What can hang from each mark
soni: bevapor tekego
podul: zelib
zelib: dazib pakub zakobu
dazib: zakobu
dira: bevapor
ronal: pakub
pekop: zelib
tekego: mego rifidat soni
rifidat: bevapor tekego
pakub: ronal
zakobu: bevapor
mego: botad tekego
botad: podul
bevapor: rifidat soni

Every row comes from one small tree of marks. The marks that hang from a mark follow it in brackets, in alphabetical order. Every link used is in the known rows. Which tree was each row made from?
Known rows
bevapor(soni(tekego(mego))): [  1  10  -9  -9   5   5   6  -8 -27  -5 -35 -11  -3  -1  -1  -1   3  -8
   1  -2   2 -20   3   0 -11 -27  -7 -16  -9 -12  -3  -6  -8  -1 -14  -3
  -5  -7   2  -1  -3  -6   3   4   0 -17   3  -5 -25]
dira(bevapor(rifidat(tekego))): [ -7  -6   2   6  -5  -8  -3   1   3   0   2 -14   1  -6   4  -4   2  12
  -5  -1   3  11   2 -14  -9  20   8  24  11   5   1   0  -6   2  -1   0
   0  -1   9  -2  -6  18 -16  13  11  -1   3   3 -15]
zelib(dazib pakub zakobu(bevapor)): [  1   3  10  19   0  15  -2  25  -6   3  26  54   7   3   2   9  -3  -8
  11  -7  -9  14 -12 -15   8 -25  11  -9  13  -5   2  23 -11   2  -4  21
  12   3   2  -5   1   6   1 -20  -5  17  -3   1  47]
bevapor(rifidat): [ -7 -16  -4   4  -3  -9  -3  -3  -9   1  -6   6   0   1  -2  -2   4  15
  -2  -5   9  13   7 -16 -16  22   6 -20   1   4   1   3  -5   0  -7   1
  -1   0   4  -8  -5   3  -9   0  28  -9   3   2 -19]
mego(botad): [  8 -17 -14 -11  -3  -3   0  -2  -7   1  12   4  -3   2  11   2   3  10
   8   7   7   8  -2   2 -12 -24  -1   1  -7  -1  12   4   1   9   0  -1
  -4   1   5  -5  -1  -6   1   3   1   4   0  26 -28]
podul(zelib(pakub)): [ -1  -7  40  -3  -7  10  29   1  -1   3   5  16 -11   6  -8   1   3   4
  -7  -1   2   2  -2 -14 -15   9   0 -12   5  13   4   0   5   7  -4   3
  -5   1  15  -1  -1  -3   4  -9   6  10  -1  -1 -15]
botad(podul(zelib)): [ -2 -10  21  -6  -2  -8   3  -4  -3  -9  14  -3 -20  -5  -5   3  -1   8
  -2  -3   2   5  -2  -9 -14   6   0  -4   1  12   5   5   1   3  -4   3
  -4   0 -40   0  -4  -1   3  -9  19  -8  -1 -16 -16]
podul(zelib(dazib pakub(ronal) zakobu)): [ -5   6  45   9  -5   0  19  21  -1  -2  23  30 -11   4  -4   7   5  -5
  -7  -5   0  14  -5 -12 -12  -3  -2   2  11  16   2  18   1  11  -6  17
  -1  -2  16  15   1   7  -3 -11   6  13 -11   4  23]
podul(zelib(dazib pakub(ronal) zakobu(bevapor))): [  0   1  46  11  -4   2  18  19  -4   2  24  30  -6   2   2   8   1  -3
  -6  -8  -7  13  -6 -13   4  -4   9   2  11  10   4  17   0   8   2  18
   9  -1  15  15   0   7  -2 -17   1  10 -10   0  34]
botad(podul(zelib(dazib pakub zakobu))): [ -5   1  28   3  -3   4   2  10  -1 -11  26  21 -20  -3  -8   6  -1  -2
   4  -4   2  10  -9 -11 -15  -4  -3  -5   8  14   4  15  -2   6 -10  13
  -3   0 -41  -1  -1   4   3 -11  19   5  -4 -12  13]
dazib(zakobu(bevapor)): [ -7 -26  -4   5   2  -5 -15  -5  -8  11 -10   0   3   0  -2  -5  -9   6
  -6  -1  -5  10   2  -9  17   3  12  -6  -7  -8 -19   1  24  -4  12  -9
  10   6  -1  -5  -4  -5   0 -22  -5  -6  -2  -5  44]
bevapor(rifidat(tekego(mego(botad(podul)))) soni): [-11   1 -13  -2  -6   1  -5  -6 -22  -4 -42 -26  -7   0  -1   1   2   9
   3  -4   5  -6  -2  18 -13  24  -2 -17 -11  -5  -3 -10  -8   5 -22  -4
  -3  -2 -17   0  -5   0  -2  18  21 -13   0   2 -12]
dira(bevapor(rifidat)): [ -4 -15   2   4  -3  -8  -3   0 -10   1   2   4   2  -5   4  -5   3  10
  -3  -4   6  11   4 -11  -9  13   8  23  11   5   2   1  -7   2  -1   3
   1  -1   8  -7  -7  19 -17  12  19   0   3   3 -16]
soni(bevapor tekego(mego)): [  1  18 -10  -7   6   8  -9  -3  13  -6  26 -13   5  -5   5  -7   9   8
   0   4  -6 -24   6 -10  -1 -31  -4  27   2  -3  -2 -15   1  -8  26  -8
  -3   0  11  -4   3   0  -2  28  -3  -8   3  -5 -27]
soni(tekego(mego(botad) rifidat(bevapor))): [ 15  26 -17  -8   2   8   5 -12  23  -9  17 -13   8  -5   8  -8   3  46
   5   8  -5   7   1  -9  10 -31 -14  -3  -5  -3   5 -25   2   2   3  -6
 -10  -9  12  -7   7  -9   1   1 -20  -3   4  12 -24]
botad(podul(zelib(zakobu))): [ -7  -5  24   0  -1 -10   1   1  -3  -9   8   3 -20  -4  -5   7  -2   3
   7  -3   2   2  -5  -8 -19   5  -1  -5  -1  13   6   8  -3   5  -6   9
  -6   0 -41   0  -3   3   2  -9  20  -2  -5 -16  11]
podul(zelib(dazib zakobu)): [ -4   8  42   7  -3 -10   6  17   1  -8  21   6 -10  -3  -1   8   2  -2
  15  -3   1  18  -2  -8 -21  -1  -2 -11   6  17   2  22   1  10  -8  16
  -2   2  18  -3   1   1  -4 -11   6  -2 -12   2  18]
ronal(pakub): [  1 -13 -10  -2   1 -43   9  -2  -6   1   0   3   2  -4 -26  17   1   7
  12  -1   7   4   0  19  -9  -6 -39   6   5  -4   3   5  -3  -2  -7  -1
  -1  -8   4  14  -4  -5  -3  -3   2  -4  12  -2 -31]
tekego(mego(botad) rifidat soni(bevapor)): [  8  25 -21  -9  -7   5 -12  -5   2  -2  -1 -25   3   0   6 -12   1   1
  10   9   2 -12  -1  51  15  14 -12  40  -6   6  11 -31   4   2  11 -13
  -6  -3  15 -16  14   5   0  40 -21   7   1  12 -26]
rifidat(tekego(mego(botad(podul)) soni(bevapor))): [ -1  22 -18  -6  -8  -1 -13  -3  27  -5   4 -45  -3  -1   4   1   6 -17
   3  11  -7 -34  -7  30   1  13  -7  28  -4  10   3  -6   2   1   7 -12
  -6   3  -7   2   6  -2   4  24 -11   2   1   3 -23]
mego(tekego(rifidat)): [ -1  -1  -7  -1  -2  -9   0  -4  -8  -1  -3  -5  -2  -6   0  -5  -4  34
  -7   0  11  32   7   5  -5  45  -2   7  -1  -4   8 -13  -3   1   0  -4
  -9   1   4  -7   4   0  -1  -7 -11  -9   1  -2 -27]
dazib(zakobu): [-13 -18  -4   3   1  -8 -13  -2  -4   4 -11   0  -5   2  -9  -6  -5   2
  -7   3   5  11   2  -9  -5   4  -4  -7  -6   0 -21   4  24  -1   0  -9
  -3   5   1  -6  -2  -4  -1 -15   2  -1  -2   1  28]
botad(podul): [  0 -11  -8  -4   1 -10 -10  -4  -5  -8  11   3 -13  -5  -3   2  -1   8
  -3  -2   4   5  -3  -9 -11  -5   2  -2   0   3   4   6  -7  -2  -4   1
  -3  -1 -49  -2  -5   0   3 -10  16  -9   5 -15 -22]
dira(bevapor): [  1 -11   1  -1  -1 -10  -1   0  -7   1   6   3   1  -5   5  -4   1   5
  -4  -1   2   4   1  -7  -7  -5   6  31  10   2   4   2  -6   1   2   3
  -1   0   7  -4  -6  15 -11   6   1   1   5   1 -23]
soni(bevapor(rifidat) tekego(mego(botad(podul)))): [ -2  11 -13  -8   3  14 -13  -5   8  -7  30 -11   0  -3   8  -8  10  14
   4   4   0 -16   6  -9  -2 -23  -4  25   0   0   2 -15   2  -1  23  -8
  -3  -2  -6  -6   1   5  -6  39  20  -6   0   6 -18]
zelib(dazib pakub): [  5   3   5   7  -6  17   3  17  -1  -3  38  41  -1   3  -5   0   3  -2
  -9  -2   4  20  -5 -16  -3 -22  -2  -9  16   2   0  20  -3   2 -10   7
   4   2   5  -7   1   0   2 -13   1   8   5   8 -24]
rifidat(bevapor(soni)): [ 16  -7  -3  -7   0  -6  -2  -5  18  -3 -26   7  17   0  -6   6   0   1
  -1 -10  -6   3  -3  -6   0  -7   3 -43  -7  -9  -3   0  -7  -1 -18   3
   1   2  -5  -3  -4 -14   7 -14 -13  -2   4  -1 -23]
dazib(zakobu(bevapor(rifidat(tekego(mego)) soni))): [-13 -18  -7   6   0   0 -15  -7 -17  10 -34 -15   3   1  -4  -5  -9   8
  -5  -4  -6   0   1   7  18  22   9 -11  -9 -11 -24  -9  23  -3   2 -12
  10   5  -1  -3  -4  -3  -1  -9   2 -10  -3  -7  52]
rifidat(tekego(mego(botad))): [ -1  13 -20  -5  -7  -8  -2  -4  19  -2   6 -36  -2   1   8   0   7  29
   2  12  -8 -18  -5  24  -5   6  -5  14  -5   5   1 -10   1   4  -2  -8
  -7   2   9   1   4  -8   3   8 -14  -2   2  10 -26]
zakobu(bevapor(rifidat soni)): [  4 -25  -2   2   1  -2  -3  -6 -35  11 -32   1  11  -1   7   3  -7   4
   2 -13  -5   8   3  -8  14   8  25 -26  -6 -20   1  -3  -8  -4   0   1
  18   1  -4  -3  -9  -2  -2  -8   9 -19   2 -10   4]
pekop(zelib(dazib pakub zakobu)): [ -5   5   4   7  16  11  23  11   2   3  18  28  -2  10  -5   2   0 -21
   6   9  13   8   9 -10 -13 -28  -4  -7  10   2   2  20 -12  -9  -8  12
  -2   3  11  12   1   2   5  -1   4  12   1   5  17]
zelib(pakub(ronal) zakobu): [-10  -4   5   9   0  -1  15  14  -6   8 -10  51  -3  10  -3   6   5  -5
 -14  -5   2  -6 -10 -13 -11  -9   2  10   2   1   2   5 -14   2  -3  16
  -6  -4  -1  20   0  13   0 -10   3  30  -3  -1  32]
pekop(zelib(dazib(zakobu(bevapor(rifidat(tekego)))))): [ -5  -4  -3   5  16  -1   5   1   6   4  19 -18  -1   4   0  -4  -6  -7
  -4  11  11  23  19 -10   5  -8   2  -8   6  -1 -10  16   8 -12   3  -4
   9   7  12  14  -1  -4   1  -3   3 -14   1   5  15]
soni(bevapor tekego(mego rifidat)): [  2  28  -8  -4   5   9  -9  -4  12  -6  24 -17   5  -7   5 -14   4  34
   2   5  -1   6   7 -13   6 -24  -4  31   1  -5   1 -31  -1  -8  25  -8
  -5  -2  13  -8   6   4  -2  30 -15 -10   3  -5 -26]
tekego(mego(botad(podul)) rifidat soni(bevapor)): [  7  25 -23 -10  -6   6 -16  -6   2  -6   4 -25  -4  -2   5 -12  -1   1
  10   8   2 -12  -4  51  16  13 -13  43  -6   6  13 -30   2   2  11 -11
  -6  -3 -11 -15  13   6   2  40 -14   5   2   5 -23]

Write each row's tree
[ 18   4 -12 -12   1   4  -2 -10  21  -9 -13   1  11  -2  -1   5   2   5
   2  -5  -8 -11  -6  -2   4 -26  -6 -33  -9  -9  -1  -6  -4   2 -14   0
  -3  -3 -17  -1  -2 -15   7  -7  -9  -1   5   3 -20] : rifidat(bevapor(soni(tekego(mego(botad(podul))))))
[ 20  26 -24 -10  -8   1  -3 -12  26  -5  -8 -19  12   0   3  -7   0  11
   9   6  -5 -12  -7  49  22  16 -17   5  -8   7   9 -27   3   5  -7 -10
  -8  -6  12 -15  14  -7   3  12 -28  10   4  16 -24] : tekego(mego(botad) rifidat(bevapor) soni)
[ -5   4   3   6  17   2  24  13  -1   4  20  30  -4  12  -2   2   1 -20
 -10   7  14   9   9  -9  -7 -28  -2   7  10   1   2  20 -13  -9  -4  13
   1   0  11  29   1   7   3   0   4  12   0   6  17] : pekop(zelib(dazib pakub(ronal) zakobu))
[  1 -16  -1   4  -1  -1  -4  -6 -22  11 -32 -16  10  -2   7   4  -6   6
   1 -10  -7  10   2 -11  15  15  25 -24  -6 -18   0  -4  -8  -4   0  -1
  17   2  -3   1  -8  -3  -1  -7   2 -19   1 -11   5] : zakobu(bevapor(rifidat(tekego) soni))
[ -3 -10  26   1  -1  -1   9   3  -7  -1  10  20 -17   0  -4   7  -2   3
  -7  -6  -3   0  -8 -11  -3   3   7   5   2   8   6   4  -3   3   1  11
   1  -3 -43  12  -4   7   3 -13  16   7  -4 -18  23] : botad(podul(zelib(pakub(ronal) zakobu(bevapor))))
[ -1  11 -14  -4  -4  -2 -13  -3   2  -1 -10 -17   4   2  -3  -5   9 -32
   2   0  -3 -52   3  44   2  29  -6  22   0  12   0  -8   0  -5   8 -10
  -2   0  12 -10   5   5  -4  31  10  -1   3  -5 -24] : tekego(mego soni(bevapor(rifidat)))
[ 11  -7 -18 -14  -6   3  -7  -9  -2  -8   3  -2  -3  -7   5   1  -7  32
   2   0   9  34  -3  19   4  23  -7   2 -11  -9  16 -15   0  11  -6  -3
  -9   1 -35  -5   3  -5   6   0  -9   2  -2  16 -19] : mego(botad(podul) tekego(rifidat(bevapor(soni))))
[  9   9 -25 -13  -6  -1  -1  -7  -3  -3  -9 -17  -2   5   6  -1   8 -29
   8   9  -4 -55  -4  55   1   4 -15  17  -7  11   8  -2   4   5  -3 -10
  -8  -4  13  -8   7  -5   2  15  -1   6   3  15 -30] : tekego(mego(botad) soni)
[ -1  11 -12  -8   3  13 -10  -4   8  -4  26 -10   4  -2   9  -8  10  14
   5   5   0 -16   8  -8  -3 -23  -4  23   1  -2   1 -16   2  -1  23  -8
  -3  -1  12  -7   1   4  -7  38  14  -5   0  10 -21] : soni(bevapor(rifidat) tekego(mego(botad)))
[ -4 -10   2   1  19   5  33   0 -15  16 -20  24   2  14   1   4  -3 -21
  -9   4   7  -7   9  -6   3 -20  10   3   0 -11   4   3 -16 -13   2   9
   5  -1   4  32  -3   4   7   0  -1  13   0  -6  31] : pekop(zelib(pakub(ronal) zakobu(bevapor(soni))))
[ -6 -14  -2   5   4   4 -11  -8 -20   9 -28  -8   3  -2  -2  -7 -14   6
  -4  -2  -2  21   3 -17  19  -8   7 -13 -10 -17 -20  -8  21  -4   6 -10
   9   2  -2  -4  -3  -4   1 -18 -12 -11  -2  -7  46] : dazib(zakobu(bevapor(soni(tekego(rifidat)))))
[  5 -11 -10   2  -3  -3  -5  -7  -2  10  -4 -20  11  -1  13   3  -2   9
   4   0 -12  -8   0   6  22  19  19  -4  -3  -6   5  -4   0  -1  10  -5
  15   0   5  -2  -2  -2  -2  -3   1  -9   1   1   3] : zakobu(bevapor(rifidat(tekego(mego(botad) soni))))
[ -1  -1   0  -1  -3  -1 -12   0   5   1 -10 -10   3  -1  -2  -1   3 -54
   0  -2   8 -14   4  -5  -7  18   2   3   2   7   4   9  -3  -4   9  -6
   0   2   6  -7   0   5  -4  18  11   1   0  -5 -24] : tekego(soni(bevapor(rifidat)))
[  0  21 -16  -5  -8  -2  -9  -2  28  -1   0 -46   0   0   7   0   6 -17
   3  12  -7 -34  -6  30   0  13  -7  26  -4   9   3  -6   2   1   8 -12
  -5   4  10   1   7  -3   3  24 -16   4   1   7 -25] : rifidat(tekego(mego(botad) soni(bevapor)))
[ 13  17  -3   0  -7  -7  -5  -6  69  -4  -8 -33  17  -4  -3   9   2 -21
  -5   3 -12  -9  -8 -12   6  17  -3 -30  -1   7  -2   7  -2  -1  -8  -6
  -4   3   2   4   2 -15   7 -15 -27   6   3  -1 -22] : rifidat(bevapor tekego(soni))
[ -4   1  12  20  -1  19  -3  24 -22   4   2  53   8   3  -1   8  -4 -15
  13 -13  -4  16 -10 -13   5 -15  12 -22  10 -11  -1  21 -14   3 -13  22
  13   2  -1  -6  -2   8  -3 -13   7  13  -5   1  53] : zelib(dazib pakub zakobu(bevapor(rifidat soni)))
[  9  24 -25  -9  -8   0  -1  -9  -4  -3 -10 -24  -1   1   5 -10   0   6
  10  10   2 -13  -4  51  12  15 -17  22  -8   7  13 -25   3   5  -4 -11
  -9  -7  14 -15  14   1   1  19 -19   5   3  14 -27] : tekego(mego(botad) rifidat soni)
[ -3  24 -14  -1  -6  -9  -3  -5  25  -3 -12 -45  -2  -1   1   1   6 -14
  -3   9  -7 -36  -5  25  -3  24  -9   9  -2  11  -1  -2  -1  -1  -4 -11
  -7  -1  10   2   6  -6   2   4 -14  -3   3  -4 -27] : rifidat(tekego(mego soni))
[ -3  24 -12  -2  -6  -6 -10  -2  29  -2  -6 -46   1  -1   1  -1   6 -18
  -2   9  -8 -36  -3  24  -1  23  -5  22  -1   9  -2  -6  -1  -4   6 -12
  -5   3   9   1   7  -2   3  19 -16  -2   2  -5 -26] : rifidat(tekego(mego soni(bevapor)))
[-10 -29  -3   9   1  -4 -16  -5 -11  11 -12   1   5   1  -3  -5  -9   9
  -6  -3  -2  15   4 -12  15  16  12 -12  -5  -7 -20   0  24  -3   9  -8
  11   5   0  -6  -5  -2  -4 -19   7  -6  -2  -4  49] : dazib(zakobu(bevapor(rifidat)))
[ -9  -4   1   1  17   9  32   1   0   9  -7  26  -3  14  -6   2   1 -18
   4  11  13  -6   9  -9 -18 -17  -1  -6   3   0   4   5 -14 -11  -4   9
  -7   3   9  14   0   1   7   3   5  19   3   0  18] : pekop(zelib(pakub zakobu))
[ -3  -5  -4   1  17  -3   8   2   1   0  21  -6  -4   5  -4  -5  -3 -13
  -3  11  16  20  19  -6  -5 -20  -6  -5   6   2 -10  19   8 -12  -1  -2
   3   6  13  11  -1  -5   3  -3   2 -10   2   7   3] : pekop(zelib(dazib(zakobu)))
[ 17   7  -7  -8   2   0   0 -10  23  -6 -21   0  16  -2  -4   4   3   5
  -1  -6 -10 -12  -2  -6   3 -19  -4 -38  -7  -9  -5  -6  -5  -1 -14  -1
  -2  -2   0  -2  -3 -15   6 -11 -14  -4   5  -2 -22] : rifidat(bevapor(soni(tekego(mego))))
[ -6 -19  -2   3   5   3 -11  -7 -20   9 -28  -6   3   0  -3  -4 -11  -7
  -5  -3  -4   8   3 -16  16 -12   8 -15 -10 -17 -21  -1  21  -3   6 -10
  10   3  -2  -2  -5  -6   2 -19  -6 -10  -2  -7  46] : dazib(zakobu(bevapor(soni(tekego))))
[ -7 -15  -8   1   5   3 -12  -8 -21   8 -27  -8   3   0  -3  -6  -9   0
  -5  -2  -7  -6   2   1  19  -7   5  -8 -10 -15 -23  -6  23  -4   6 -11
   9   2   0  -3  -3  -6   2 -15  -7 -10  -1  -7  46] : dazib(zakobu(bevapor(soni(tekego(mego)))))
[  1   1   9  19   1   2   1  27  -9   5  28  56   7   4   6   8   0  -7
  -9 -10  -9  15 -11 -14  16 -26  13  11  13  -5   0  23 -11   1   3  21
  15  -3   1  19   0  13  -3 -21  -5  18  -5   2  47] : zelib(dazib pakub(ronal) zakobu(bevapor))
[ -1  -3  26   4  -1  -8  -6   8  -4 -11  26   5 -16  -7   0   7  -4   3
  10  -6  -4  13  -5  -8  -6  -3   4  -5   5  10   4  17  -2   5  -2  12
   4   1 -40   0  -3   2   1 -15  16  -8  -6 -15  19] : botad(podul(zelib(dazib zakobu(bevapor))))
[ -2  -1  10  22  -1   4  -1  27 -12   5  25  57   6   5   4   7   0  -4
 -10 -12  -6  20  -9 -17  16 -13  15   5  14  -4   0  22 -12   2   1  22
  16  -3   2  17  -1  16  -8 -17   8  16  -6   3  51] : zelib(dazib pakub(ronal) zakobu(bevapor(rifidat)))
[ -8  -1  43   4  -5   7  27   9   0   3  -4  26 -10   6  -8   7   2  -3
   6  -3   1  -2  -6 -13 -22   8  -1 -12   3  14   4   4  -1   9  -7  13
  -9   1  14  -1   0   2   2  -8   7  19  -7  -2  23] : podul(zelib(pakub zakobu))
[  6 -10 -14 -14  -6   4  -7  -1  -3   0   5  -9  -1  -2  10   3   3 -34
   2   6  10 -11   3  25  -5  23  -7  23  -6   0  16   7   4  10  12  -8
  -8   5   7  -3   4  -1   2  17  -2   8  -4  22 -28] : mego(botad tekego(soni(bevapor)))
[  6   0  -6  -4  -3  -6  -2  -6   2  -2 -16  -2   7  -7  -3  -3  -5  30
  -6  -5   6  31   4   7   2  43  -2 -11  -4  -8   5 -15  -4   1  -7  -3
  -8   2   0  -7   3  -6   3  -9 -19  -6   1  -2 -24] : mego(tekego(rifidat(bevapor(soni))))
[ -7 -11  26   3  -3   5   8   1  -6  -2   7  20 -16  -1  -6   6  -3   4
   3  -7  -2   2  -6 -13  -8  12   7  -9   3   9   5   3  -4   4  -3  10
   0  -1 -42   0  -4   5   2 -10  25   6  -4 -17  25] : botad(podul(zelib(pakub zakobu(bevapor(rifidat)))))
[ 11  29 -13  -4   4   3   5 -13  24  -9  12 -14   8  -6   3  -9   3  45
   0   5  -6   5   3 -14   9 -21 -12  -6  -2  -2   1 -24  -1  -3   1  -6
  -8 -10  11  -7   6  -8   1  -4 -19  -9   6  -1 -25] : soni(tekego(mego rifidat(bevapor)))
[ 17   2  -2  -7   2   1   1  -8  23  -5 -21   3  16  -3  -4   5   1  -3
  -1  -7  -6   1  -1 -22   1 -23  -1 -45  -6 -11  -3   0  -7  -1 -14   1
  -2  -2  -3   0  -4 -14   6 -15 -13  -4   4  -2 -22] : rifidat(bevapor(soni(tekego)))
[  1  -2   3  -4   3   2   4  -3 -22  -3 -19  -5  -1  -6   4  -3   0 -13
  -3  -3   5   0   2 -16  -8 -25   1  19   4  -9   1   0 -10   2  -5   2
  -2  -4   5  -1  -7  13  -9  11  -1  -6   4  -1 -20] : dira(bevapor(soni(tekego)))
[-10 -18  -7   5   3   4 -13  -9 -23   8 -30  -7   4   1  -3  -6  -8   3
  -4  -5  -5  -1   4  -3  17   6   6 -14 -10 -13 -24  -7  23  -3   4 -11
  10   2   0  -5  -5  -3  -3 -11   6 -12  -3  -6  51] : dazib(zakobu(bevapor(rifidat soni(tekego(mego)))))
[ -4  -6  -4  -3  -4  -3  -9  -1  -2   0  -9  -9   1  -5  -1   1   2 -34
  -7  -3   9 -11   8  11  -8  53  -2  11   1   3   7   6  -1  -1   8  -7
  -5   4   5  -3   1   3  -3   8   7  -2  -1  -3 -25] : mego(tekego(soni(bevapor(rifidat))))
[  0  -9  -3   2  18  -2   7   1  -1   4  22  -6   0   4  -1  -4  -6 -11
  -2  10  11  19  18  -7   6 -21   2  -5   6  -3  -9  17   8 -13   4  -2
  10   6  13  11  -2  -5   3  -7  -1 -12   2   4  10] : pekop(zelib(dazib(zakobu(bevapor))))
[ -4  -7  44   5  -4   8  26   7  -4   8  -3  25  -4   5  -3   8  -1   0
   7  -4  -6  -2  -6 -13  -7   7  10 -12   4   8   5   3   0   6   0  13
   1   2  13   1  -1   1   3 -13   2  16  -7  -7  35] : podul(zelib(pakub zakobu(bevapor)))
